Each row comes from the steps of one path. Every step used is in the known rows, and no mark comes twice. Write the path behind each row, first mark first.
(in the rows, 100 means zero)
Known rows
b z: [ 93,  97,  93,  89,  96, 101, 112,  99, 114, 103, 100,  90,  92,  77,  94,
  92,  99,  91,  97, 101, 107, 100,  94,  89, 105]
j l q: [ 93, 109, 113, 103,  84,  90, 109, 103,  85, 102,  92, 105, 114, 124,  91,
 117,  92, 142, 117,  89, 109, 102,  94, 106,  99]
x q l v: [101,  99, 110, 108,  93,  92,  99,  93,  77,  89, 107, 104, 107,  82,  88,
  90,  94, 127,  97,  90, 114, 109,  79,  99, 109]
k b: [101,  99, 100, 102,  94, 117,  88,  95, 104,  97,  93,  99, 107,  93,  95,
 102, 100,  97,  80, 104, 108, 112,  89,  99, 104]
z b x: [110,  88,  99, 117,  92, 111,  85,  94, 112,  92, 110,  94,  97,  73,  91,
  87, 100, 123,  92, 103, 106, 109,  83,  64, 101]
p l q: [ 93, 107, 110, 100,  89,  98, 119, 106,  79,  95, 101, 108,  96, 135, 101,
  98,  93, 126, 117,  93, 107, 100,  97, 114, 105]
z b x v l q g: [102,  90,  96, 121,  75, 101, 106,  94,  97,  86, 119,  83,  99,  63,  77,
  81,  95, 146,  90,  96, 105, 115,  81,  88, 105]
l v: [100,  96,  91,  94,  89, 101, 112, 100,  98, 103,  94,  78,  87, 102,  99,
 104,  99, 109, 105, 102, 106, 100,  96, 131, 106]
z b x v l q: [103,  90,  95, 117,  75, 104,  99,  92,  98,  84, 112,  81, 106,  69,  82,
  88,  96, 136, 100,  97, 104, 115,  74,  81, 107]
q x p: [107,  98, 105, 111, 102, 109, 118,  88, 103, 102, 115, 104, 116,  66,  84,
  78, 102,  80,  76,  88, 108, 101,  99,  59, 106]
p l v: [101,  99,  94,  88,  79, 105, 117, 107,  84,  95,  98,  80,  68, 130, 104,
  93,  94, 127, 120, 103, 114,  97, 107, 119, 103]
v l: [102, 103,  94,  94,  81, 110,  96, 107,  89,  97, 104,  90, 103, 114,  95,
  89,  95, 115, 113, 102, 103, 101, 108,  91,  96]
z b: [108, 100, 103, 123,  93,  99,  89,  98, 106,  92, 104,  94,  92,  84,  95,
  98, 101, 109,  88, 106, 104, 110,  83,  79, 101]
j l q g: [ 93, 109, 115, 107,  84,  88, 117, 105,  83, 105, 100, 106, 106, 117,  84,
 109,  92, 155, 104,  86, 110, 103, 102, 116,  97]
l q g: [ 90, 106, 112, 114, 102,  90, 124, 102,  90, 105, 108, 115, 111, 101,  87,
 101,  97, 123,  85,  85,  99, 104,  95, 137, 105]
b x q: [ 97,  84, 102, 101, 100, 111,  98,  87,  98,  91, 114, 105, 118,  69,  87,
  89,  97, 125,  98,  87, 108, 104,  82,  75, 107]
x b: [ 99,  97, 100, 119,  92,  99,  93,  97,  91, 104, 105, 114, 104,  90,  88,
 104, 101,  92,  95, 111, 102, 110,  80,  90, 102]
q x: [111,  96, 102,  99, 100, 111, 115,  93,  99, 101, 110, 112, 103,  76,  91,
  79,  99,  95,  81,  96,  97,  99, 109,  78, 106]
m l v: [ 97, 101,  96,  98,  77, 113, 117, 110,  94, 103,  98, 104,  91,  85, 106,
  91,  99, 131, 124,  99, 110,  97, 104, 130, 109]
k b x p l q: [ 94,  92, 105, 106,  89, 124,  97,  89, 102,  96, 103,  98, 123,  93,  85,
  91,  97, 113,  89,  91, 121, 113,  78,  80, 108]
x m l q g: [100, 112, 104, 108, 102,  97, 121, 108,  93, 103, 107, 149, 118,  95,  85,
  98,  95, 134,  93,  90, 109,  93,  98, 115, 115]
z b x q l v: [110,  87, 105, 121,  86, 106,  86,  90,  97,  85, 115,  94, 100,  61,  83,
  81,  96, 141,  91,  97, 115, 115,  69,  67, 108]
m x: [101,  92,  96, 107,  91, 113, 104,  96, 109, 105, 110, 117,  85,  69, 100,
  88,  98, 108,  92,  93, 100,  96,  92, 129, 106]
k b z: [ 96,  96,  95,  93,  91, 118,  98,  94, 116, 100,  93,  91, 101,  74,  91,
  96,  99,  90,  77, 105, 114, 112,  85,  91, 108]

Write each row's path
[ 96, 105, 113, 119,  83, 113, 124, 103,  84, 106, 110, 146, 121,  70,  92,
  86,  97, 123, 106,  91, 102, 105,  89, 105, 116]
m l q x b
[106,  87, 105, 123,  93, 108,  87,  88, 104,  85, 115,  99, 107,  59,  85,
  89,  98, 130,  87,  96, 110, 113,  69,  59, 106]
z b x q
[102,  93, 108, 127,  88, 107,  98,  93, 104,  90, 115,  92, 108,  84,  86,
  87,  98, 125,  96,  93, 117, 110,  71,  58, 104]
z b x p l q
[103,  86, 102, 101,  87, 123,  85,  86,  95,  90, 103, 100, 116,  71,  83,
  86,  95, 129,  83,  95, 118, 117,  75,  89, 111]
k b x q l v
[100, 104, 111,  99,  89, 105, 128, 102,  78,  96, 108, 115,  97, 120,  96,
  85,  93, 123, 105,  90, 105, 100, 103, 100, 109]
p l q x
[108, 100, 101,  98,  87,  96,  94, 104,  86,  99, 101,  97,  90, 103,  96,
  82,  96, 121, 106, 102, 108, 103, 101, 110, 101]
q l v
[102,  86, 108, 102,  97, 108,  88,  90,  90,  89, 117, 113, 118,  69,  86,
  77,  94, 134,  99,  88, 110, 106,  85,  65, 105]
b x q l
[ 94, 108, 104, 105,  83, 102, 115, 108,  81, 101, 110, 101, 113, 115,  85,
  90,  93, 134, 101,  91, 102, 105, 104, 122, 100]
v l q g
[ 94, 104, 107, 109,  80, 106, 136, 100,  85,  97, 107, 128, 116,  63,  95,
  84,  96, 128, 109,  85,  99, 102,  96, 117, 118]
m l q x v
[101, 101, 116, 112,  99,  92,  91,  93,  78,  87, 111, 117, 115,  80,  89,
  87,  95, 122,  94,  89, 111, 108,  82,  79, 106]
x q l
[117, 101,  93,  95,  95, 114, 125,  99,  98, 102, 108, 133, 105,  74,  85,
  79,  96, 114,  85,  96, 108,  91, 108,  87, 119]
q x m l v
[108,  99, 106, 108,  94, 111, 122,  93,  93,  98, 117, 102, 102,  84,  87,
  71,  98,  93,  86,  89, 113,  99, 106,  55, 105]
q x p l
[100, 107, 106, 107,  84, 110, 118,  98,  84, 100, 112, 102, 130, 101,  82,
  84,  95, 107,  99,  85, 106, 105,  94,  86, 105]
v l q x p
[108,  97, 101, 104,  88, 111, 128,  92,  93,  99, 114,  91,  96,  85,  86,
  73,  98,  97,  88,  90, 116,  99, 104,  71, 108]
q x p l v
[107,  92,  97, 107,  92, 111, 117,  91, 100, 106, 114, 117, 101,  53,  78,
  77,  99,  82,  75, 105, 103, 108,  89,  62, 110]
q x b z
[ 92,  98, 105, 118,  85, 109, 118,  95, 100, 103, 116, 113,  96,  82,  93,
  86,  96, 109,  98,  81, 115,  97,  80, 119, 109]
m x p l q
[102, 104, 104, 109,  79, 111, 113, 100,  76, 101, 111, 114, 124, 102,  80,
  87,  94, 113,  99,  96, 100, 109,  90,  93, 106]
v l q x b
[115,  92,  95, 114,  99, 107,  85,  94, 114,  91, 110, 108, 104,  78,  83,
  91,  98, 123,  83, 104, 109, 104,  80,  56, 106]
z b x m
[ 96,  99, 108, 114,  95, 102, 127,  91,  92, 107, 109, 126, 122,  73,  78,
  93,  97,  93,  81,  92, 100, 110,  75,  95, 116]
l q x b z
[106, 109, 100,  97,  89, 109, 116, 101,  83,  99, 108, 119, 127, 112,  80,
  88,  92, 117,  95,  91, 102, 100,  99,  91, 110]
v l q x m
[ 97, 100, 105, 107,  93,  94, 135,  88,  87,  95, 106, 108, 120,  74,  84,
  94,  96, 104,  88,  84,  93, 106,  86, 116, 117]
l q x v
[106,  89, 102, 127,  93, 108,  87,  90, 116,  93, 114,  87, 108,  65,  85,
  86, 102, 111,  88,  97, 114, 110,  74,  49, 101]
z b x p
[109,  94,  90,  95,  77, 107, 123,  91,  86,  89, 113,  90,  99,  65,  83,
  72,  95, 107,  90,  96,  96, 104, 108,  83, 108]
q x v l
